What can hang from each mark:
J143: J469 J988
J469: J65 J143
J254: J100 J781
J372: J22 J254 J439
J988: J143 J439
J439: J372 J988
J65: J469
J22: J943

Each row was made from one small tree. The marks that hang from a mark follow it in brackets, in the order of their numbers. Every link used is in the known rows. Write each row's tree.
Known rows:
J469[J65 J143[J988[J439[J372]]]]: [-16   5  18  -5 -24  19  -5 -14  -4   1 -10  12   2   7   6   8 -18  -8
   8   9  -2 -13   6   6 -17  -1   2  24 -21 -17 -24 -12  -1  -1  11 -11
 -17  -8  10  -8   8   9   4   1   9   5   5   0  19 -11  -4   7 -34  -1]
J988[J143[J469] J439[J372]]: [ -7  -7  -3  -2 -20  -6   9  -8  14  -6   7  -8   3   0 -14 -14  48  -3
  -6  17 -24  18  -6   8  -7  -8   9  -3   1  -9  12   5  12   1   4 -12
  10 -12  -3  -2  10  -6 -10  -3  11  -3  -3 -20  -3   5  -3   2   7 -13]
J143[J469 J988[J439]]: [ 12   1   4   6  42   1 -28 -23  -7  24  -9  -1  -2   2  -6 -22  18  -7
  -7  17 -17 -20  18   3  -9   2  36 -16 -13 -11   8  22   5  -3  -8  -3
   3  -1 -11  20  15  -5 -15  -8 -16  -7  -3 -15   7  -7   8  -1  29 -36]
J22[J943]: [  0 -34  -2  17  26   5   8   2  -8   4   3 -20  12  -6  -5  -9 -71  -9
  -5  -7   2 -30  -6  -8   7 -14 -27 -24   3 -16  13   8   0   3  -8  11
  -1 -20   2  -3  -5  -7  -7  -2  -5  -3   0  -5  -2  -2   1  -5  14  20]
J65[J469[J143[J988[J439]]]]: [  2  22  12  -7  14   0 -19 -27  -9  16 -12   7   2   2  -1 -30  19 -26
  10   8  -6   5  -2  27  -4   0   1 -14 -22 -14   4  23  -5  -8   0 -14
 -19   9   5   7  26   3   1   7  -6  -5   4  -3  11  -8   1 -10  -1 -34]
J254[J100 J781]: [  5  28 -10 -21 -54  -3  13   0   8  13  11  -1   7  14  -1 -17 -18   5
  -8 -30  15  17  10 -11   8  -7  10 -10  12   2   7 -14   6  11  -6   6
 -18 -18  -9  -1  -3  -5  24 -14   2 -21   7  -1  -1  -9  13 -14  27 -10]
J469[J65 J143[J988[J439]]]: [-12  16  14   8 -13  12 -17 -16 -19   5  -7  17   2   7  11 -13 -42  -4
  12   6  -2 -19   9   0 -18   1  15  13 -22 -14 -12  -2   2  -8   3  -7
 -22   9  12   3  13   0  -2   2  -2   3   4  -3  29 -21  -7  -1 -10 -12]
J372[J254[J781]]: [  5   6 -11   6  14   1   1  16  -4  -1  11  -4  -7   6   9 -18 -14   2
  -5 -27  16  10  10 -14   6   6  -3  -5  13   8  -3  -2 -15   3 -20  22
   5  32 -11   6 -23   2  12  -4  -7 -14   1   4  -5   0  11  -7  20  -1]
J143[J469[J65] J988[J439]]: [  1  -7   8   9  28   9 -26 -28  -7  16 -11  11   8  -4   6 -18   0  13
  -1  24 -18 -36  20   0 -21   3  46   6 -15  -6  -4  13  10  -1  -5  -1
  -3   5  -2  20  24   1 -13 -12 -21  -6  -3 -23  19 -20   4   4  11 -30]
J372[J22[J943] J254[J781]]: [ 14 -16  -2   3  10  -3  -5  30 -17   4   0 -26  -4 -11   9  18  -9   0
   9 -33  15 -23   1   3  22  -6 -30 -14  14   3 -28  -4 -24  -3 -20  19
  -1   6  13   7 -53  -1  -6  20   3   5   1 -12   2  16  -5  -7  20  35]
J469[J65 J143[J988]]: [  -9   14   14    3  -15   19    2   -5  -16    7  -10   31   -1   11
   15  -13 -110    6    5    5   11  -26    6    5   -9    5   10   11
  -15  -10  -17  -15    9   -2    9    2  -26    9    9    0   19    3
   10    0    6    4    8   10   24  -17  -10   -6  -27   -3]
J439[J372[J254]]: [  3 -22  -5  15  24   2  13  11   7 -15   6   2  -7   3  -5   5  -9  -3
 -10  -9  12  12  -3 -11   2   3  -7   9   7   0  14   0 -15   0  -8   6
  16  12 -12 -10   5   5  11 -15  -4  -3  -4  14 -18   5   5   6 -12  10]
J988[J143[J469[J65]] J439[J372]]: [-14 -13   3  -8 -27  -1   5 -15  11 -12   4   7   7  -7  -5  -5  29  17
   0  21 -18   7  -6   3 -16  -7  15  16  -2  -4   3  -6  14   1   9 -10
   2   4   3  -8  16  -1 -11  -7  10  -3  -3 -24   9  -6  -9  10 -16  -5]
J439[J988]: [ -1   7  -6  -1  21   1  13  -3   8   3   3  -5  13   6 -11   2 -44  -6
  -5   6   4  12   1 -19  -6   1  -8 -14   1  -2   3   6   9   4   7   5
  -4 -16  -6  -5   1  -1   1  -2  -9  -6   0   6 -12   0  14  -3  -8  10]
J439[J372[J254] J988]: [  3 -20 -10   4  33  -4  22  11  16 -12  -2  -2   0   1 -10  21   4 -11
  -6   2   9  22  -8 -17   1   8 -18   3   6  16   6   7 -14   6  11   2
  20  -5  -7 -16   1   5  12  -3   0   4  -2  18 -28   8   9  13 -21  13]
J372[J254]: [  3  -5  -9  29  36  -1   4   7 -11  -6  10  -2  -4   0   3 -13 -22  -6
 -11 -10  13  -2   4 -11   1  -1   2  -5   5  -1  20   4 -21  -4 -12  15
  11  32 -13   1  -8   1   6 -10  -1   0  -5   9 -10   1   8  -2   9 -18]
J439[J372[J254] J988[J143]]: [ -4  -7  -9   0  -4  -3  31  17  14 -29   1  -1  -6  -2 -11  11   6  -5
  -1   4   5  20 -15 -13   8   6 -27   4  11  16  -9  -1   7   4  15  -1
  24  -3  -7 -22 -18   4   9   8  15  -2  -1  26 -25  14  -1   8 -23  12]
J988[J143[J469[J65]] J439]: [-12   5  -1   8 -16  -1  -6 -19  -4 -13   8   4  11  -8   3 -29  14  18
   3  16 -13 -10   1  -7 -13  -8  29   4  -6  -5  14  -3  13  -2   3  -6
  -3  17  -4   3  13  -2 -17 -10   6  -6  -3 -23  18 -12  -9  -4   2 -31]
J988[J439]: [ -4   2  -6  27  10   1  -8  -8  -6  13  11 -17   5   7  -4 -16  14 -17
  -8  -3  -2   5   6 -13 -11 -10   0 -10  -3 -13  16   6 -13  -3 -16   8
   0  12  -4   5  -2  -4  -8 -10 -15  -3  -3 -19  -3  -3  13  -3  17 -14]
J439[J372]: [ -3 -16  -2   5  -6   7  18   2  10   6   7  -1   5  14 -12   9 -30  -3
 -15   0   5   9  -7  -8  -2  -3  -7  -1   3  -9   7   1   4   6  -3   6
  -3 -16 -13  -6  13   2   7 -21  -3  -5  -2 -10 -16   1   9  -4 -10  18]
J372[J22[J943] J254[J781] J439]: [ 12 -12  -1   6 -12 -10 -27  37 -21   0   6 -27 -13 -16  20  34   4  10
  17 -31  12  -8   0  21  25  -1 -42  -5  17   6 -17  -9 -22  -8 -18   6
   7   9  25  17 -53  -7 -15  28   6  11  -4  -1   6  23 -11  -1  24  47]
J988[J143[J469] J439[J372[J254]]]: [ -2 -14  -5   4  11 -11   5  -1   8 -22   5 -10  -9  -6  -6 -14  82   2
  -3  12 -16  10  -5   6  -3  -3   4   7   3   4  16   7   1  -3  -5  -8
  30  23 -11  -2  -5  -1  -2  -2  12   3  -8  -9  -9   8  -7   9   6 -25]

Which tree is each row?
[  5  18  13  -7   6   7   2 -16  -5  18  -8  25   1   5   1 -32 -42 -15
   3   4   8   3   0  28   2   9   8 -15 -14  -9   3   9   7   1   3  -2
 -18   3  -2   0  41   3  12   2 -12  -7   6  12   8  -9  -3 -17 -11 -14] : J65[J469[J143[J988]]]
[-11  -1   1   0 -18   2  17  -7  -3  -9   6  17  11   4   2 -30 -34  26
  -5   9  -4  -8  -2   2  -8  -3  35   8   0  -3   6 -11  31   5   9   3
  -4   4  -5  -4  15  -2  -9  -7   9 -10   0  -6  14 -11 -14 -12  -6  -7] : J988[J143[J469[J65]]]
[-10   8  -6 -14  -7  -2  19 -10  10 -14   1  20  14 -14  -4 -14 -35  25
   0  24  -7  -2  -6 -11  -8   5  20   4   1  15  -3  -8  32   8  26  -4
  -4  -4  -1  -7  12   1  -3  -2   3  -8   2   1   7  -8 -11  -4 -18   0] : J439[J988[J143[J469[J65]]]]
[-11   0  -6 -19 -27  -2  30   7  23 -10   2  -1   6  11 -22  11 -11  -2
  -3  11  -2  23 -17 -10   1   1 -22  -6   9   1 -10  -9  21   9  20  -5
   8 -33  -2 -17  -3  -2   9   6  14  -3   2  13 -18  12   0  -3 -28  30] : J439[J372 J988[J143]]
[  0 -24  13  -7  25  11 -15 -21   4   8 -15  14   4   3  -3   3   2  12
  -7  23 -21 -23  18   9 -17   5  42  13 -15  -6 -13   9   7   3   2  -8
   2 -17  -4   7  25   5 -13 -12 -10  -3  -2 -24  13 -12   5  12  -8 -14] : J143[J469[J65] J988[J439[J372]]]
[ -3  -7   5   2 -21   4  -5   4   4   8   5 -16   4  12  -7  38  44 -17
  -1  -4  -4  17  -7   3  -3 -12  -9  -2   0 -20  -7   4 -22  -8  -2   3
  -5 -13   1   1 -16   0 -18  -1  -5  24  -4 -25  -6  14   7   4  -2  22] : J988[J439[J372[J22]]]
[  8 -22  10  -5  20   6 -13 -16   4  21 -11   2  -3   4 -11  -3  34  -8
  -7  18 -25  -9  13   7 -10   6  22  -7 -10  -7   9  20  10   2  -2  -6
  10 -21  -8  16  24  -2  -8  -8 -16  -5  -3 -19  -1  -2   9   8   8 -23] : J143[J469 J988[J439[J372]]]
[  7  -9  10   2  34  15 -11 -17 -11  17 -11  29   7   1   6 -15 -63  24
  -8  18  -8 -37  15   1 -11  10  50   3 -12  -6  -7   4  20   6  -3   4
  -6  -1  -9  14  32  -1  -4 -14 -12 -12   0  -6  19 -22   0  -4  -4 -15] : J143[J469[J65] J988]
[ 10  29 -14  -6 -40 -17  -6  17  -1  -8  13   3 -21  -5  15   3  34  18
   4 -39  17  16   9  -2  22   0  -2   8  17  28  17 -18 -14   1 -20  -1
   1  10   2   5 -12  -6  24  -3   0  -5   2  27  -1   1   2  -2  27  -2] : J372[J254[J100 J781] J439]
[-11  10  -5  -7 -27 -10   5  -4  10 -18   2  16   5 -24   6   4 -12  36
  11  24 -10  15 -13   7  -2   9  12  17   4  19   1 -10  26   3  24 -11
  -5  -9  14   4  10  -1 -12   6  13  -5  -1  15  11  -5 -15   0 -17  15] : J372[J439[J988[J143[J469[J65]]]]]
[  2   3  15 -18  -5   5  -3 -20   7   7 -14   6   1   3 -10 -11  34 -23
   8  11  -5  13  -9  29  -7   2  -1   0 -20 -12 -10  16  -9  -3  10 -16
 -11  -8   5  -7  35   5   6   4  -4   0   2  -2   3  -3   0  -3 -16  -9] : J65[J469[J143[J988[J439[J372]]]]]
[ -4  26  11   9  -9   9 -17 -13 -14  13  -6  -6  -8  15   3 -19  -6 -26
   8   3  -5 -17   7   3  -6   0  -4  -6 -18 -19   2   0  -7  -5  -6  -5
 -15   6   4  14  -2  -1   1  11  -3   3   4   3  14  -4   1  -3   5 -32] : J469[J143[J988[J439]]]
[  6 -46   5  14  21  -2   4  20 -10 -13  -4 -20  -6  -6   1  44 -11  -7
   2 -12   6 -22 -16  12  17 -12 -30  -4   8  -2 -17   4 -22  -6  -6   6
  16  -2  11 -13 -28   4 -11  16   9  22  -3  -6  -9  21  -9   7  -4  46] : J439[J372[J22[J943] J254]]
[  8   3  -3 -20 -16 -12  18  13  18 -15  -6   7   1   5  -4  44  41  -6
   3 -12  17  23 -16  -4  16  -1  -8   7   6  23  -5  -2 -13  -2  20  -7
   4 -15   4 -25  -3   4  13   5   9  24   1  25 -20  10  -1  11  -2  16] : J439[J372[J22 J254[J100]] J988]
[  3  -6  12   4  15   9 -13 -10   5  17  -6  -7  -4   7 -12   7  12 -21
  -7   8 -12 -11  10  -5 -10  -1  -2  -2  -5 -20 -11  10   3   3  -6   1
   8 -17  -6   9  -3  -2  -8   1 -12  -6  -1 -10  -7   2  12   9  -4  -5] : J143[J988[J439[J372]]]
[  4   1  -4 -28 -11  -3  16  34  12  -9  -1  -9   0   3  -3  49  35   0
   1 -19  15  32   0  -7   9  10 -20   6  15  18 -35  -5 -18   0   4   5
   7  -1   6  -7 -36   6   8  19   3   7   1   5 -20  21   8   4 -20  41] : J439[J372[J22 J254[J781]] J988]
[  9  18 -19  -8 -22 -11   6   8   3   1   7   3  -7   8   7 -20  12   8
  -6 -36  22  12   9 -12  18  -1  10  -1  15  15  12  -4  -4   5 -17   8
   1  13  -6  -5  -5  -1  30  -9   0 -10   4  12  -3  -8   7  -6  27 -18] : J372[J254[J100 J781]]
[  8 -18  -3  14  30 -13 -19  22 -12 -15  -4 -23  -6 -27  10  51   5   4
  21  -2   6  -9 -20   6  20  -1 -41  -6   5  21 -13   9 -20 -10   0   1
   8  -9  31   1 -39  -2 -22  29   5  29  -5  17  -7  20 -11  11  -2  50] : J372[J22[J943] J254 J439[J988]]
[ 10  27  -5 -16 -42 -12  -5  17  -3   3   8   2  -6   6  10   7  23   3
   5 -43  25   9   4   1  19  -4  10  -1  13  18 -10 -13 -15  -2 -16   8
 -12  19   2  -1 -32  -1  18   4   5  11   5   6   0   5  -2  -9  30  -3] : J372[J22 J254[J100 J781]]
[ -1  22 -15  16  -8 -16   2  17   0 -25  10  -2 -19 -16   3   7  21  11
  14   0   3  21 -13  -6  11  11 -27   6   8  19  -2  -9   1  -5   8  -2
  14   8   8   0 -27  -4  -4  15  14   9  -3  36 -12  13 -12   7  -8  12] : J372[J254 J439[J988[J143]]]
